Each row comes from the steps of one walk. Every step used is in the known rows, and no mark comes twice. Write the walk behind each row, first mark first.
Known rows
ledod, runi, zozis, natun, nutup, vemo, palez: -.22 .16 -.06 .03 -.33 -.04 .40 .01 -.40 .11 .13 .13 -.01 .12 .14 -.42
 .23 .03 -.52 .35 -.02 .06 -.03 .06 .02 -.57 -.01 -.34 -.08 .28 .21 -.33
 -.69 -.06 .14
ledod, runi, zozis, natun, nutup: -.05 .12 -.04 .11 -.35 -.11 .68 -.07 -.05 .18 .25 -.03 .04 .07 -.03 -.35
 .08 .02 -.51 .21 -.14 .03 -.02 -.01 -.13 -.42 -.01 .01 -.05 .20 .12
 -.17 -.51 .15 .22
zozis, natun, nutup, vemo, gasig: -.42 .31 -.09 .08 -.18 -.08 -.04 -.09 -.19 .03 .08 .11 .11 .22 .11 -.10
 .09 .04 -.50 .09 .12 .07 -.05 .00 .09 -.35 -.32 .15 -.08 .07 -.06 -.14
 -.28 -.18 .10
nutup, vemo: -.22 -.01 -.03 -.03 -.10 .06 -.03 .07 -.11 -.03 -.05 .13 .04 .01 .03
 -.07 .03 -.01 -.01 .08 .06 .01 -.03 .06 .20 -.12 -.01 .14 -.06 .04 -.05
 -.17 .04 -.10 .01
zozis, natun, nutup: -.21 .31 -.04 .04 -.06 -.17 .34 -.09 .09 .06 .18 -.02 .13 .06 -.01 -.14
 .07 .05 -.32 .06 -.10 .02 .03 -.06 -.12 -.20 -.03 -.05 -.03 .03 -.06
 -.02 -.18 .02 .08
rusoma, vemo, tigu: .18 .07 .09 -.27 -.03 .17 -.03 .37 .20 -.06 -.06 .05 -.15 .09 .10 .11
 .17 -.02 -.03 -.15 .16 .09 .02 -.20 .03 .05 -.07 .16 -.03 .10 -.06 .00
 -.11 -.03 -.13
fepin, rusoma, vemo, tigu: .29 -.02 .18 -.27 .06 .10 -.05 .53 .10 .08 -.23 -.01 -.09 .13 .00 .31
 .14 -.06 .04 -.04 .08 .11 .04 -.27 .08 .01 -.09 .08 .04 .02 .13 .01
 -.12 -.01 -.15
nutup, vemo, palez: -.17 .05 -.01 -.06 .04 .08 -.26 .11 -.34 -.07 -.12 .17 -.04 .08 .15 -.07
 .17 .00 -.02 .14 .11 .03 -.02 .06 .16 -.15 .00 -.32 -.04 .09 .11 -.15
 -.22 -.21 -.08
gasig, vemo: -.09 -.03 .08 -.14 .01 .08 .19 .19 .02 .08 -.09 .04 -.12 -.01 .06 .13
 .14 -.05 -.11 .00 .09 -.03 -.10 -.04 .10 -.15 .08 .29 -.05 .05 -.20
 -.03 -.09 .18 -.03
vemo, rusoma: .01 .11 .12 .05 .13 .09 -.11 .07 -.14 -.06 -.09 -.01 -.01 .06 .03 .18
 .01 -.08 .19 -.08 .13 .02 .00 -.07 .02 .04 -.15 -.19 .06 .04 .12 -.04
 .00 -.06 -.07
runi, zozis, fepin: .26 .00 -.03 -.04 -.18 -.03 .05 .03 -.05 .10 .29 -.03 .11 .15 -.04 -.22
 .19 -.05 -.14 .05 .16 .04 .00 .03 .02 -.12 -.10 -.19 -.06 .04 .09 .15
 -.15 .07 .14
ledod, runi, zozis, fepin, rusoma: .25 -.23 .07 .22 -.17 -.06 .21 .17 -.27 .28 .11 -.05 .07 .18 -.11 -.08
 .17 -.08 -.15 .24 -.02 .06 -.05 -.02 .05 -.40 -.09 -.16 .01 .04 .37 .11
 -.28 .20 .21
rusoma, fepin: -.11 .22 .04 .09 -.08 .13 -.01 .09 .09 -.06 -.10 -.04 .02 .19 .01 -.07
 .17 -.01 .18 -.01 .16 -.02 -.02 -.02 .02 .09 -.01 .00 -.02 -.01 -.04
 .05 .01 -.04 .01
mafo, zozis, runi: .17 -.20 .00 .17 -.02 .06 .36 -.18 .02 -.05 .05 -.01 .10 -.02 -.04 -.05
 .05 -.01 -.33 -.06 .08 .00 -.13 -.02 .15 -.11 .39 .22 .01 .05 .23 -.03
 .13 .51 .21
runi, ledod, vemo, zazi, mafo, zozis, natun, nutup: .04 .23 .16 -.17 .00 .24 .09 -.45 -.24 .10 .27 -.05 .26 .18 -.18 -.07
 -.08 .12 -.23 -.13 -.29 .00 -.14 -.21 -.12 -.42 .20 .24 -.09 .20 .07
 -.03 -.45 .37 .16
kuva, falazi: .32 .16 .01 .00 .03 .04 .04 .15 -.09 .04 -.06 .02 -.04 -.02 -.06 .15 .09
 .04 -.06 -.06 .02 -.02 .00 -.02 .01 .00 -.17 .13 -.10 -.11 .07 .05 -.08
 -.14 .10
kuva, zozis, fepin, rusoma, vemo: .38 .07 .09 -.03 -.10 .01 .15 .37 -.07 .13 -.06 -.07 .11 .17 -.07 .31
 .34 -.10 -.24 .03 .17 .04 -.03 -.13 .23 -.02 .07 -.07 .00 -.12 .28 .22
 -.27 .19 -.09
natun, nutup, vemo, zazi, mafo: -.57 .29 .05 -.26 -.10 .14 -.44 .02 -.35 .17 -.03 .01 .06 .08 -.07 .09
 -.07 -.04 .07 .06 -.18 .09 -.02 -.02 .23 -.15 .20 .56 -.23 .15 -.15
 -.16 -.20 -.20 .03
natun, nutup, vemo, zazi: -.39 .36 .00 -.18 -.18 -.02 -.25 -.03 -.13 .01 -.06 .03 .04 .09 -.02
 -.05 -.05 .06 -.11 .11 -.12 .08 -.02 -.08 .27 -.22 .10 .62 -.15 .19
 -.22 -.28 -.30 -.19 .03
zazi, mafo: -.17 -.09 .05 -.06 .09 .17 -.17 .04 -.23 .16 .02 -.03 .03 -.04 -.06 .15
 -.02 -.11 .18 -.05 -.07 .01 .01 .03 -.03 .08 .09 -.03 -.07 -.04 .08 .13
 .10 .00 .02
ledod, vemo: .03 -.04 .02 .12 -.12 .08 .09 -.12 -.17 -.02 .05 .09 .05 .05 .05 .01 .06
 .07 -.08 .05 .01 -.03 -.07 .00 -.05 -.25 -.06 -.19 -.01 .03 -.02 .00
 -.18 -.05 .01
fepin, rusoma, vemo, zazi, mafo, zozis: .17 .00 .25 -.15 .11 .43 -.17 .15 -.19 .22 -.30 -.14 .09 .01 -.17 .62
 -.06 -.13 .16 -.09 .00 .09 -.09 -.33 .20 .16 .56 .51 -.02 -.01 .29 .02
 -.05 .47 -.08
gasig, vemo, rusoma, fepin: -.20 .30 .24 .00 .07 .29 .03 .36 -.01 -.04 -.27 -.02 -.10 .26 .10 .25
 .31 -.14 .27 -.10 .38 -.03 -.11 -.14 .15 -.04 -.12 .11 -.03 .09 -.10
 -.03 -.10 .08 -.09
kuva, zozis, fepin, rusoma: .38 -.01 .02 .00 -.12 -.23 .12 .20 -.13 .17 .07 -.09 .19 .19 -.13 .17
 .21 -.14 -.16 .04 .02 .02 .02 .04 .19 -.09 .03 -.21 .04 -.14 .32 .23
 -.24 .12 .04
fepin, rusoma, vemo, zazi, mafo, zozis, natun: .17 .07 .19 -.05 .17 .39 .11 .06 -.04 .23 -.19 -.12 .25 .03 -.17 .58
 -.01 -.09 .01 -.13 .02 .08 -.07 -.39 .07 .02 .63 .35 .01 -.04 .31 .02
 -.04 .67 -.03
zazi, vemo: -.19 -.07 .02 -.02 .14 .16 .08 .26 .06 .02 .04 .12 -.02 -.02 .14 .08 .04
 -.07 -.11 .09 .12 .01 .03 -.08 -.02 -.04 .04 .19 -.05 .01 .02 -.07 .05
 .12 .06
ledod, runi, zozis: .15 -.18 -.02 .07 -.28 .05 .34 .03 -.14 .10 .06 -.01 -.10 -.02 -.01 -.21
 .00 -.03 -.19 .15 -.04 .01 -.05 .05 -.02 -.21 .03 .02 -.03 .17 .17 -.16
 -.31 .14 .13
ledod, vemo, tigu: .23 -.06 .04 -.13 -.15 .03 .01 .07 -.05 -.02 .11 .12 -.02 .15 .08 .00
 .12 .03 -.05 -.10 .05 .04 -.01 -.03 -.05 -.26 -.15 -.12 -.01 .10 -.04
 .03 -.25 -.14 .02
zozis, runi: -.02 -.13 -.03 .18 .08 .00 -.01 -.05 -.03 -.01 .03 -.01 .03 .01 .01 -.07
 .08 .05 -.24 .02 -.01 .02 -.05 -.02 .06 -.19 .18 .04 -.05 .04 .08 -.01
 .08 .23 .09
natun, nutup: -.23 .24 .04 -.07 -.11 -.12 .13 .01 -.07 .05 .07 -.03 -.02 .05 -.03 -.10
 .03 .03 -.16 .10 -.12 .03 .00 -.01 .02 -.07 -.10 .13 -.05 .06 -.06 -.02
 -.15 -.19 .04

Which walk is each row?
-.05 .31 .22 -.13 .05 .26 .20 .04 -.12 .28 -.11 -.15 .23 .08 -.19 .48
 .02 -.06 -.16 -.02 -.08 .11 -.07 -.38 .09 -.06 .52 .48 -.05 .03 .23
 -.01 -.22 .49 .01 -> fepin, rusoma, vemo, zazi, mafo, zozis, natun, nutup
.10 -.01 .16 .00 .12 .15 .00 .36 -.06 .10 -.27 -.05 -.02 .01 -.03 .34
 .09 .00 .03 .11 .07 .05 -.01 -.24 .07 .02 .03 .05 .04 -.05 .18 -.01
 -.06 .09 -.15 -> fepin, rusoma, vemo
.10 -.02 .32 .19 .20 .58 -.06 -.15 -.45 -.12 -.01 -.03 .16 .32 -.08 -.01
 .19 -.01 .21 -.20 .19 -.06 -.21 -.14 .04 -.26 -.01 -.22 -.05 .16 .38
 .09 -.05 .40 .15 -> zazi, mafo, zozis, runi, ledod, vemo, rusoma, fepin
-.19 -.01 .01 .06 .15 .19 -.25 .22 -.12 .03 -.02 .12 -.08 .10 .22 .19
 .03 -.07 -.28 .03 .26 .06 -.03 -.10 -.01 -.07 -.22 .23 -.06 .01 .08
 -.02 -.07 .04 .04 -> zazi, vemo, gasig
-.16 .31 -.11 -.15 -.38 -.24 .54 .01 .00 .05 .15 .06 .18 .09 -.01 -.18
 .14 -.05 -.54 .09 .00 -.01 .02 .13 .19 -.24 .05 .04 -.08 .03 .00 -.23
 -.40 -.02 .10 -> kuva, zozis, natun, nutup, vemo
.09 .10 .23 .26 .21 .34 -.22 -.03 -.26 -.25 -.05 -.01 .05 .37 .04 -.17
 .24 .15 .10 -.07 .16 -.05 -.13 -.17 -.02 -.41 -.29 -.32 -.05 .20 .18
 -.01 -.21 .12 .04 -> zozis, runi, ledod, vemo, rusoma, fepin
.14 -.11 .23 .07 .10 .36 .08 .23 -.28 .24 -.03 -.04 .21 .14 -.16 .44 .24
 -.17 .06 -.05 .17 .06 -.14 -.20 .17 .04 .24 .00 -.01 -.14 .35 .35 .15
 .43 .04 -> zazi, mafo, zozis, fepin, rusoma, vemo
-.51 .47 .19 .08 -.12 .34 .38 .03 -.27 .04 .00 .03 .29 .31 -.06 .07 .21
 -.21 .15 -.07 .30 .01 -.10 -.06 .19 -.08 .06 .04 -.07 .06 .18 -.08 .01
 .10 .16 -> zazi, mafo, zozis, natun, nutup, vemo, rusoma, fepin
.20 -.10 .21 -.19 .28 .55 -.35 -.09 -.10 -.04 -.08 -.12 .03 .02 -.14 .11
 -.01 .09 -.12 -.22 -.09 .05 -.15 -.33 .14 -.06 .51 .61 -.14 .21 .17
 -.02 -.07 .71 .03 -> rusoma, vemo, zazi, mafo, zozis, runi, ledod
.01 .21 .06 -.11 .04 .28 -.33 .10 .11 -.05 -.19 -.05 -.07 .01 .04 .26
 .04 .08 -.01 -.07 .04 .08 -.02 -.30 .08 .07 .27 .48 -.08 .13 -.12 -.11
 -.20 .17 -.18 -> rusoma, vemo, zazi
.10 -.03 .11 -.40 -.04 .02 .09 .39 .15 .06 -.04 .07 -.19 .12 .09 .10 .19
 -.11 -.09 -.15 .10 .03 -.03 -.06 .11 -.17 -.03 .30 -.05 .11 -.22 -.01
 -.17 .06 -.04 -> gasig, vemo, tigu
-.03 .09 .20 -.02 .21 .33 -.62 .29 -.28 .28 -.11 -.11 .13 .17 -.12 .51
 .19 -.06 .20 -.05 -.01 .13 -.03 -.32 .14 -.05 .27 .23 -.12 -.04 .15 .29
 -.06 .24 -.10 -> zozis, fepin, rusoma, vemo, zazi, mafo
.07 -.17 .07 .15 -.03 .37 -.07 -.35 -.35 .10 .07 -.01 .19 .03 -.09 .23
 .00 .02 -.18 -.14 -.06 .03 -.19 -.12 .13 -.29 .65 .31 -.11 .12 .19 .02
 -.09 .56 .18 -> ledod, vemo, zazi, mafo, zozis, runi
-.16 .30 .05 -.11 -.05 .12 .16 -.29 -.03 .20 .18 -.10 .26 .08 -.15 .16
 -.06 -.05 -.18 -.13 -.17 .06 -.06 -.16 .00 -.07 .51 .40 -.08 .07 .07
 -.01 -.17 .37 .17 -> vemo, zazi, mafo, zozis, natun, nutup
-.56 .33 -.02 -.14 -.06 .10 -.24 -.10 -.22 .20 .09 .02 .20 .09 -.06 .06
 -.01 .00 -.08 .02 -.17 .09 .01 -.07 .11 -.27 .29 .42 -.20 .12 -.13 -.16
 -.21 .00 .08 -> zozis, natun, nutup, vemo, zazi, mafo
.28 -.03 .12 .12 -.15 .21 -.10 .27 -.19 .23 -.10 -.11 .01 .19 -.09 .17
 .20 .01 -.18 .15 .02 .14 -.08 -.32 .15 -.34 .20 .33 -.07 .17 .24 -.01
 -.47 .36 .01 -> ledod, runi, zozis, fepin, rusoma, vemo, zazi
.31 .10 .18 .05 .05 .23 -.08 .12 .01 .09 -.13 -.08 .18 .19 -.12 .40 .18
 -.01 -.08 -.06 .13 .11 -.12 -.39 .26 -.04 .39 .45 .02 .01 .23 .12 -.10
 .51 .00 -> mafo, zozis, fepin, rusoma, vemo, zazi
.38 -.13 .27 -.06 .18 .29 -.38 -.18 -.47 .19 .15 -.07 .30 .27 -.27 .20
 .02 .03 .13 -.11 -.18 .04 -.16 -.23 .06 -.37 .14 .11 -.02 .05 .32 .28
 -.24 .44 .14 -> runi, ledod, vemo, zazi, mafo, zozis, fepin, rusoma
.22 .04 .17 -.19 .03 .33 -.49 .32 -.30 .34 -.04 -.18 .12 .18 -.16 .37
 .17 -.12 .13 .03 .07 .14 .00 -.32 .11 -.03 .28 .18 -.14 .04 .25 .19
 -.26 .26 -.04 -> runi, zozis, fepin, rusoma, vemo, zazi, mafo
-.01 .14 .04 .07 .00 .27 -.31 .11 -.12 -.06 -.17 .01 -.13 .09 .15 .25
 .11 .04 -.23 -.06 .28 .07 -.09 -.18 .04 .07 -.21 .19 -.04 .03 .03 .03
 -.16 -.01 -.16 -> rusoma, vemo, gasig
.14 -.07 .22 .15 .10 .40 -.26 .17 -.47 .24 -.07 -.04 .14 .25 -.07 .53
 .23 -.17 -.13 -.11 .31 .11 -.19 -.21 .17 .02 -.02 .08 .00 -.13 .44 .39
 .03 .32 .02 -> zazi, mafo, zozis, fepin, rusoma, vemo, gasig
.00 -.05 .00 -.30 -.14 -.01 -.12 .26 .04 -.03 .00 .16 -.03 .12 .07 -.09
 .07 -.05 .02 -.06 .10 .07 .04 .04 .20 -.13 -.13 .16 -.05 .10 -.09 -.14
 -.05 -.18 .04 -> nutup, vemo, tigu
.10 -.09 .18 .05 -.07 .38 -.28 .31 -.43 .37 -.06 -.13 .04 .16 -.14 .31
 .19 -.09 .00 .10 -.03 .14 -.08 -.28 .13 -.27 .30 .25 -.13 .13 .32 .13
 -.38 .38 .04 -> ledod, runi, zozis, fepin, rusoma, vemo, zazi, mafo
-.40 .14 .04 -.07 -.17 .12 .50 -.16 -.20 .17 .18 .10 .28 .05 -.09 -.04
 .04 -.12 -.24 .03 .01 .01 -.08 .05 .14 -.18 .24 .20 -.10 .02 .09 -.09
 .00 .19 .23 -> zazi, mafo, zozis, natun, nutup, vemo
-.22 .04 .15 -.28 .05 .25 -.28 -.21 -.34 .04 .09 -.04 .12 .12 -.19 -.18
 -.10 .06 -.22 -.04 -.27 .06 -.15 -.10 .30 -.32 .34 .75 -.23 .27 .09
 -.19 -.17 .35 .21 -> natun, nutup, vemo, zazi, mafo, zozis, runi, ledod
.14 .13 .16 -.08 .13 .20 -.35 .25 -.01 .09 -.36 -.12 -.01 .03 -.05 .45
 -.01 .03 .07 .04 -.01 .10 .00 -.37 .14 .01 .27 .40 .00 .05 .08 -.08
 -.21 .19 -.19 -> fepin, rusoma, vemo, zazi
.04 .10 .14 -.03 .03 .49 -.24 -.05 -.12 .09 .07 -.04 .15 .12 -.10 .36
 .18 -.07 .01 -.23 .16 .10 -.14 -.27 .17 .09 .49 .46 -.13 .05 .08 .24
 -.01 .49 .03 -> rusoma, vemo, zazi, mafo, zozis, fepin
.24 -.01 .13 -.12 .18 .14 -.32 -.11 -.43 -.15 .05 .09 -.06 .15 .10 -.22
 .13 .21 -.05 .06 -.09 -.04 -.07 -.07 -.15 -.37 -.25 -.65 .01 .17 .17
 .03 -.52 -.13 -.12 -> runi, ledod, vemo, palez
-.19 .36 -.02 -.08 -.23 .00 .35 -.26 .10 .02 .08 .05 .26 .11 -.06 -.07
 -.03 .04 -.37 .00 -.03 .06 -.08 -.13 .23 -.28 .38 .63 -.07 .15 -.06
 -.31 -.24 .28 .18 -> mafo, zozis, natun, nutup, vemo, zazi
